Each row comes from the steps of one walk. Every step used is in the known rows, and no mark comes twice. Write the walk behind each row, first mark first.
In the rows, 128 means zero.
Known rows
vemi fizetu: 104	114	141	152	130	114	127	136	101	137	120	121	139	135	128	123	137	127	102	115	124	123	107	116
ravo fizetu: 131	149	101	127	103	141	132	118	85	119	132	128	138	145	128	152	121	101	131	112	113	132	153	141
ravo fizetu tutup vemi: 147	139	110	107	121	120	115	149	141	139	99	122	142	146	143	177	121	122	152	90	114	120	158	126
kasat tutup fizetu: 112	98	120	127	91	128	131	95	111	115	116	122	141	131	123	93	126	112	133	133	94	139	127	146
tutup vosuk: 142	132	134	127	129	121	122	122	120	105	130	118	124	128	123	105	140	151	113	132	121	131	108	132
vosuk fizetu ravo: 143	109	128	118	94	127	138	147	135	123	104	151	130	123	134	110	135	145	156	157	108	121	106	114
kasat fizetu tutup: 113	158	131	114	176	128	117	140	126	147	139	134	138	126	140	129	115	127	189	126	113	91	136	115
ravo fizetu kasat: 144	135	103	126	97	133	136	140	106	83	140	137	120	131	119	158	130	104	111	118	102	145	154	121
ravo tutup: 124	159	118	138	108	112	127	144	135	116	134	128	114	130	112	103	126	124	162	127	140	113	105	119
ravo tutup vosuk: 138	158	125	139	111	107	122	137	123	92	137	118	109	128	109	75	139	148	144	132	136	114	89	122
kasat tutup: 137	110	134	130	123	129	132	117	165	97	130	134	135	131	121	109	133	123	136	125	100	140	131	132
ravo tutup vosuk fizetu kasat: 142	148	106	134	65	98	123	149	152	59	160	130	86	120	98	68	156	165	166	162	113	114	92	93
fizetu vosuk: 126	136	125	114	121	143	106	124	90	113	128	122	119	126	122	88	134	122	155	117	123	113	172	118
vosuk fizetu kasat tutup ravo: 157	122	104	124	89	116	131	122	157	67	144	138	116	114	115	100	152	150	125	162	104	130	96	92
vemi fizetu ravo tutup: 126	131	148	154	109	98	137	182	114	127	97	139	133	126	119	96	136	122	124	120	129	114	60	101
kasat tutup vemi fizetu: 142	93	156	143	105	104	132	154	191	109	113	124	148	143	128	113	148	146	130	87	105	140	126	108
vemi fizetu tutup vosuk: 107	105	150	142	158	97	102	132	73	135	95	109	137	130	128	106	142	156	92	124	109	109	80	113
tutup fizetu: 103	118	111	128	97	130	128	104	72	150	117	115	137	129	131	112	120	113	123	138	122	127	128	140
vemi tutup: 138	150	129	122	116	150	117	121	149	121	105	126	120	120	119	110	132	142	134	143	117	131	131	134
fizetu kasat tutup: 147	103	133	129	118	121	136	142	176	62	131	144	119	120	112	104	143	129	117	129	88	154	128	112
vosuk fizetu ravo tutup vemi: 166	147	126	117	60	102	137	194	202	115	109	146	117	130	126	101	140	158	203	134	133	109	95	91
vemi tutup fizetu: 117	139	108	123	85	150	118	98	91	145	99	110	128	120	121	99	122	128	125	150	109	130	131	145
vosuk fizetu: 120	128	110	124	90	127	127	116	136	127	145	131	119	132	129	118	135	147	167	151	115	114	129	121
tutup ravo fizetu kasat: 156	160	94	124	108	130	131	138	75	96	141	127	127	120	121	157	132	105	78	127	125	135	114	109
tutup vosuk fizetu ravo: 158	112	136	119	93	122	128	144	123	99	110	142	125	122	128	89	149	167	141	161	105	121	87	118
vemi fizetu tutup: 91	104	143	142	158	101	110	140	87	160	91	119	145	130	133	134	127	134	109	119	114	107	98	111

Which walk is each row?
147	160	96	110	102	153	112	97	57	82	133	119	136	130	117	92	133	92	127	105	105	119	164	127 -> kasat tutup ravo fizetu vosuk
141	91	154	154	112	98	127	140	129	49	125	126	126	126	106	82	164	153	78	119	80	150	99	103 -> vemi fizetu kasat tutup vosuk
117	103	111	130	95	117	133	128	96	112	121	123	123	118	123	117	131	115	109	142	110	142	121	120 -> tutup fizetu kasat
105	125	129	138	174	100	107	136	53	170	89	110	145	120	136	134	131	137	74	126	135	96	57	102 -> vemi fizetu tutup ravo
179	142	147	121	92	102	139	208	197	117	97	143	127	125	126	107	134	142	160	108	145	123	90	101 -> fizetu ravo tutup vemi
111	136	100	137	75	102	130	146	102	102	134	126	109	118	106	90	129	116	136	139	129	125	98	109 -> ravo tutup fizetu kasat
130	144	118	113	174	114	106	128	82	156	100	117	140	112	137	138	121	135	102	137	145	102	79	111 -> fizetu tutup ravo
146	170	95	126	121	136	129	114	59	133	129	117	142	132	131	156	124	103	93	120	135	124	113	131 -> tutup ravo fizetu
137	111	151	142	113	106	128	162	155	141	116	118	143	141	135	133	142	148	123	89	133	129	116	103 -> tutup vemi fizetu
143	119	137	109	144	107	111	162	170	150	95	127	133	132	143	144	128	150	153	107	129	115	124	113 -> fizetu tutup vemi
117	171	124	108	142	152	109	134	100	113	163	129	123	127	128	80	129	114	209	111	119	91	190	113 -> kasat fizetu vosuk
97	123	106	112	95	141	105	100	40	134	119	110	128	127	125	77	126	110	147	124	117	111	166	134 -> tutup fizetu vosuk
150	153	143	116	148	138	141	170	142	124	133	152	146	121	142	119	125	121	169	127	115	113	119	115 -> kasat fizetu ravo
122	147	139	138	91	101	104	174	130	118	129	112	114	139	113	70	145	134	184	79	145	97	142	87 -> ravo tutup vemi fizetu vosuk
119	140	108	115	131	131	117	123	77	139	104	127	140	138	136	155	113	103	138	114	105	115	144	137 -> ravo fizetu tutup
102	142	103	137	77	115	132	120	83	139	130	117	123	130	116	87	117	109	155	134	135	114	102	131 -> ravo tutup fizetu
156	193	91	120	104	160	118	105	80	128	106	113	135	122	122	136	123	119	98	136	126	126	123	133 -> vemi tutup ravo fizetu
111	123	111	114	119	117	110	118	129	143	114	129	124	130	135	125	127	150	171	154	107	98	118	116 -> vosuk fizetu tutup
150	201	88	105	98	175	94	102	43	110	108	109	122	118	115	92	130	108	126	124	121	107	166	128 -> vemi tutup ravo fizetu vosuk
142	110	134	151	129	106	131	145	122	85	129	127	136	114	113	107	153	136	59	126	109	140	72	88 -> vemi fizetu kasat tutup ravo
167	125	116	128	91	126	133	124	124	27	134	133	120	135	106	107	150	121	102	116	71	160	140	128 -> ravo fizetu kasat tutup vosuk
162	177	142	128	134	117	133	180	135	90	142	145	125	119	121	66	137	139	185	132	121	99	83	109 -> kasat fizetu ravo tutup vosuk
117	104	138	155	120	101	130	159	111	107	128	131	127	123	118	129	146	134	86	119	111	137	101	94 -> vemi fizetu kasat
134	141	112	115	133	123	108	120	62	109	106	115	134	142	130	133	125	127	120	121	97	117	127	140 -> ravo fizetu tutup vosuk
126	85	143	155	115	101	136	148	145	75	124	137	128	127	110	100	152	129	91	117	84	148	109	101 -> vemi fizetu kasat tutup
128	98	156	145	129	110	136	170	102	139	85	139	152	125	134	117	136	130	89	118	117	128	79	108 -> vemi fizetu ravo
143	128	156	154	113	93	131	181	93	103	94	129	131	125	114	64	149	149	106	126	124	116	45	102 -> vemi fizetu ravo tutup vosuk
124	115	145	129	108	116	104	160	116	124	119	110	129	137	127	98	149	141	148	79	127	112	166	96 -> tutup vemi fizetu vosuk
140	177	88	109	111	153	107	110	23	116	133	112	130	129	124	111	128	95	121	111	133	106	159	125 -> tutup ravo fizetu vosuk
153	169	113	120	128	149	114	115	111	137	101	116	125	105	120	113	132	145	100	152	140	121	97	122 -> vemi tutup ravo
121	155	100	112	98	153	111	114	56	104	128	121	127	140	123	111	126	94	155	100	109	117	198	136 -> ravo fizetu vosuk
